What can hang from each mark:
J: Z
V: S Z
R: M
E: M S Z
Z: J N V Y
Y: Z
M: E V Y
S: V
N: M Z

Each row was made from one small tree. The marks that hang from a mark follow it in brackets, in alphabetical order. Every link used is in the known rows. Write each row's tree.
Known rows:
Z(J N(M(Y)) V):  16  -5 -32  43  24  71  20  19 -15  10   2  -3  -9  12   2 -34  -6   0 -19  -2 -17  18   1 -21  -1  38
Y(Z): -30  -8  -4  13  24  30   7  33  12   7  -7 -14 -11  17  14 -22 -24   3  -4  11 -34   1  -5  22   0   0
Z(J N V(S) Y):  50  18 -12  24  27  46   8  11   1 -11   3  -8 -19   7  12 -34  42  -2 -28   4 -14  42  17 -20   4  74
M(Y(Z(V))):  -1   9  -5  19  30  49   1  50  18  12   0 -32 -18  15  21 -48 -22 -17 -26  12 -56 -10  -6  -6   4   0
E(S Z): -29 -26  -6   9  20  47 -18  29 -17  12  25  14   1  53   4   3  10  41  -5   2  -3   5 -17  31  13  -1
V(S Z(J Y)):  51  22   0  34 -10 -17  -5  -8   5 -21  -5 -29 -38 -19  13 -53  29 -23 -45  -3 -24  16  14   7   8  50
J(Z(N)): -13 -29 -18  14  27  16   2   7 -28 -28   9  -9 -25  -8  -8  -6   0   5 -13  12  -8 -20 -34  13  -6  19
S(V(Z)):  20 -35 -16  21   3  15  16   7 -15 -11  -3  14 -11  26  12 -16 -22 -30 -10  21   9 -13 -18 -11  -4  12
R(M(V)):  24 -32 -28  11  26  35  11  -9  -6  22   4   5   0  12  30   7 -15 -16  -8  21   6   8 -34  -4  -4  -1
E(M S): -47 -38 -11  30  22  55 -14  33 -34  29  38   5  -6  34   5  -4  11  44   5 -13 -17 -14 -14  30  16   2
E(Z):  -6 -11  -4   3  19  27  -2  20  -4  -4   8   2  -5  32  12  12  -1  22 -16  18  -1  13  -6  22   6   2
Y(Z(J N V)): -16  -2 -21  17  29  57  19  44   2   5  -9   0  -7  24   5 -38 -13   7  -3   3 -26  17  -1   1   1  33
V(S Z):  43  -4 -12  26 -13 -11  12 -11   9 -19   8 -18 -32 -20  14 -45  23 -29 -35   6 -19 -12  -9  11  -3  20
M(E(S Z(N Y))):   4  -6   6   9  43  42 -17  33 -40  15  21   6 -10  25 -12 -25  43  28  -7   8 -28  24 -11  23  16  14
S(V(Z(J N Y))):  26 -21 -14  25  11  18   9   2 -24 -15  -2  12  -8  27   8 -25   1 -20 -11  17   4   9  -6 -17   1  40
E(S): -31 -24 -14  19  19  47  -7  20 -20   9  16  10  -5  23   2  -9   7  12  -2  -1 -16 -11 -20  19   3  -1
Z(N(M(V))): -10 -38 -31  26  22  40  26 -18  -6   8  20   2   4  12   9   1   9   8  -3  23  -7  -2 -17   5 -10   7
Z(J V Y):  29  23   0  25  25  44   2  41  -2  -7 -22 -11 -25  13  12 -19 -10 -11 -28  -6  -7  34  17 -16  11  59
R(M(V(S Z) Y)):  56 -16 -26  22  16  20   1 -11   6  22  13 -20 -14   1  36 -36   1 -34 -31  18 -21  -2 -32 -14   0   2
Y(Z(V)): -12 -11 -10  13  25  48  19  50  19   9  -9  -9 -15  24  17 -27 -34  -6  -5   7 -24  -2  -9   9   0  10
M(E(Z) V(S)):  30  -5  -5   8  19   0   6  22   3  18   2  -7 -26  27   9 -22   9   8 -34  29 -16  13  -1  13   3  -2
Y(Z(N(M) V)): -13 -27 -20  24  30  60  28  29  13  16   7  -8  -5  24  13 -28 -20   4   4   8 -22   2 -13   9  -4  15
N(Z): -22 -10 -15  11   2  41  13  11  11   7  12 -16   9  17   0 -12 -13  -8 -19  26 -12  -2 -11   1 -11   1
R(M(V(Z(J)))):  33 -25 -32  18  15  23  11  -7 -13  16  -2   4  -6   5  24 -13 -14 -22 -14  11   7   9 -32  -6   0  13
N(M(V) Z(J Y)): -18 -11 -11  47  -4  33   8  -4  24  32   3 -37   0  33   5 -13 -42   6 -30  16  -4  20  13   1  -4  19
E(M(V) S Z(J)): -50 -33 -14  25  16  46 -22  47 -29  38  30  13  -2  80   5   3   1  80  -7 -11   3  12   1  33  27  14
Y(Z(J V(S))):  -2   8  -9  24  15  37  11  44  20   9 -19 -14 -25  22  14 -42 -30   0 -19  -1 -28  17  11   7   2  25
E(M(Y) S(V) Z): -29 -45  -2  28  26  61 -35  47 -31  42  49   5   0  88  14  -9   1  61  -5   1 -15  -3  -9  18  26  -3

Which tree is each row?
  4  13  -7  20   7  53   8  32  14   7  -2 -23  -1  25   1 -25 -16 -10 -30  11  -7  24   8 -17  -1  41 -> N(Z(J V Y))
 31 -19 -25  15  31  39  -1   0  -2  28   9 -12  -4  11  35 -14 -13 -23 -21  23 -19   2 -32 -15  -1  -6 -> R(M(V Y))
 35 -15 -21  14   3  -7  21 -12  20 -10  14 -12 -18   7  22 -28  29 -19 -30  25  -8  -8 -12  -3  -4  30 -> M(V(S Z(N Y)))
 18  16  -6  23   0  44   6  22  25   8   2 -29  -7  22   6 -32  -6 -11 -37  13 -11  26  14 -15  -3  42 -> N(Z(J V(S) Y))
-16  22  -3  24  26  36 -12  41   6  10  -9 -34 -19  11  14 -50 -20  -5 -29  10 -64   3   7   2   7   3 -> M(Y(Z(J)))
 42  -4  -2  15  40  36 -15   8 -36  25  -1  -2 -11   5  11 -13   5   0 -13   8 -12  44 -17   8  13  12 -> R(M(E(Z(J Y))))
  8 -35 -22  31  28  38  10  18 -16 -13  12 -20 -32  -1  -2 -19 -22  -4 -19   3  -7 -23 -35   0  -6  22 -> J(Z(N(M(Y)) V))
 28  -3 -10  14  18   0  14  16   1  16  -4  -9 -31   6   7 -30   7 -12 -31  28 -24   1  -4   5  -4  -2 -> M(E V(S))
 55   5   5  18  22  33   9  20  26  -5   4 -22 -29   8  29 -17  13 -22 -31   9 -10  15   5 -10   2  41 -> Z(V(S) Y)
 13   9 -23  24   6   8   6  27   6   0  -6 -24 -21  10  16 -50 -13 -27 -44  16 -36 -19  -9 -17   4  13 -> M(V(Z(J)) Y)
 31 -19  -7  17  29  19   2  12  -5 -27  12 -23 -38  -4   5 -18  12  -6 -25   7  -5  -7 -24   0  -2  47 -> J(Z(N V(S) Y))
 36 -23 -21  13  35  32   7   4 -23  32   0   4  -9   4  18 -11  -8 -18  -9  20  -7  15 -33  -3   1  -4 -> R(M(E V))
 29 -33 -13  19  14  18  13  -2 -17 -14   8  11  -5  26  13 -19   5 -26  -7  24   5  -2 -16 -15  -2  30 -> S(V(Z(N Y)))
-16  -7  -5  52  18  37  -3  12   7  26  -2 -37 -19   9  14 -31 -42   2 -23   3 -44   2   6  14   2  -8 -> N(M(Y(Z(J))))
  3  15  10  11  22  21 -19  23  -8  -7  -6  -9 -11  33  10   3   5  29 -27   8  -6  42  17  18  16  31 -> E(Z(J Y))
 15   9   2   9  30   9  -3  39 -15  14 -13  -5 -22  32   0 -17  -1  14 -29  21 -14  29   6   9  13  17 -> M(E(Z(J Y)) V)
-16 -20  -6  16  23  33 -11  42  -2  28  32 -18  -8  56  24   1  -4  47 -25  16 -18  -2  -1  17  20  -1 -> E(M(V Y) Z)
 -2   1 -19  20  23  48  17  34  12   6  -5  -7 -14  22   9 -45  -4   6 -11   4 -30  20   5   2   0  34 -> Y(Z(J N V(S)))
  9 -10 -19  15  -3  50  23  18  29  11  15 -18  -1  21   8 -23 -12 -18 -28  22  -6  -2  -8 -11 -14  12 -> N(Z(V(S)))
 -6 -15 -13  45   7  41  10  13  15  49  15 -45  -5  22  -1 -42 -39 -10 -34  26 -36  -6  -6  -4  -8 -18 -> N(M(E V Y) Z)
 18 -24 -17  27   1  14  11  10 -22 -11 -13  14 -13  27   7 -22 -26 -25 -14  14   8  -2  -8 -13  -1  22 -> S(V(Z(J)))
 22  16  -3  27   3   1   0  13 -16 -23 -13 -16 -25 -13   3 -39   9 -21 -29  -6 -15  11   1   5  12  47 -> V(Z(J Y))
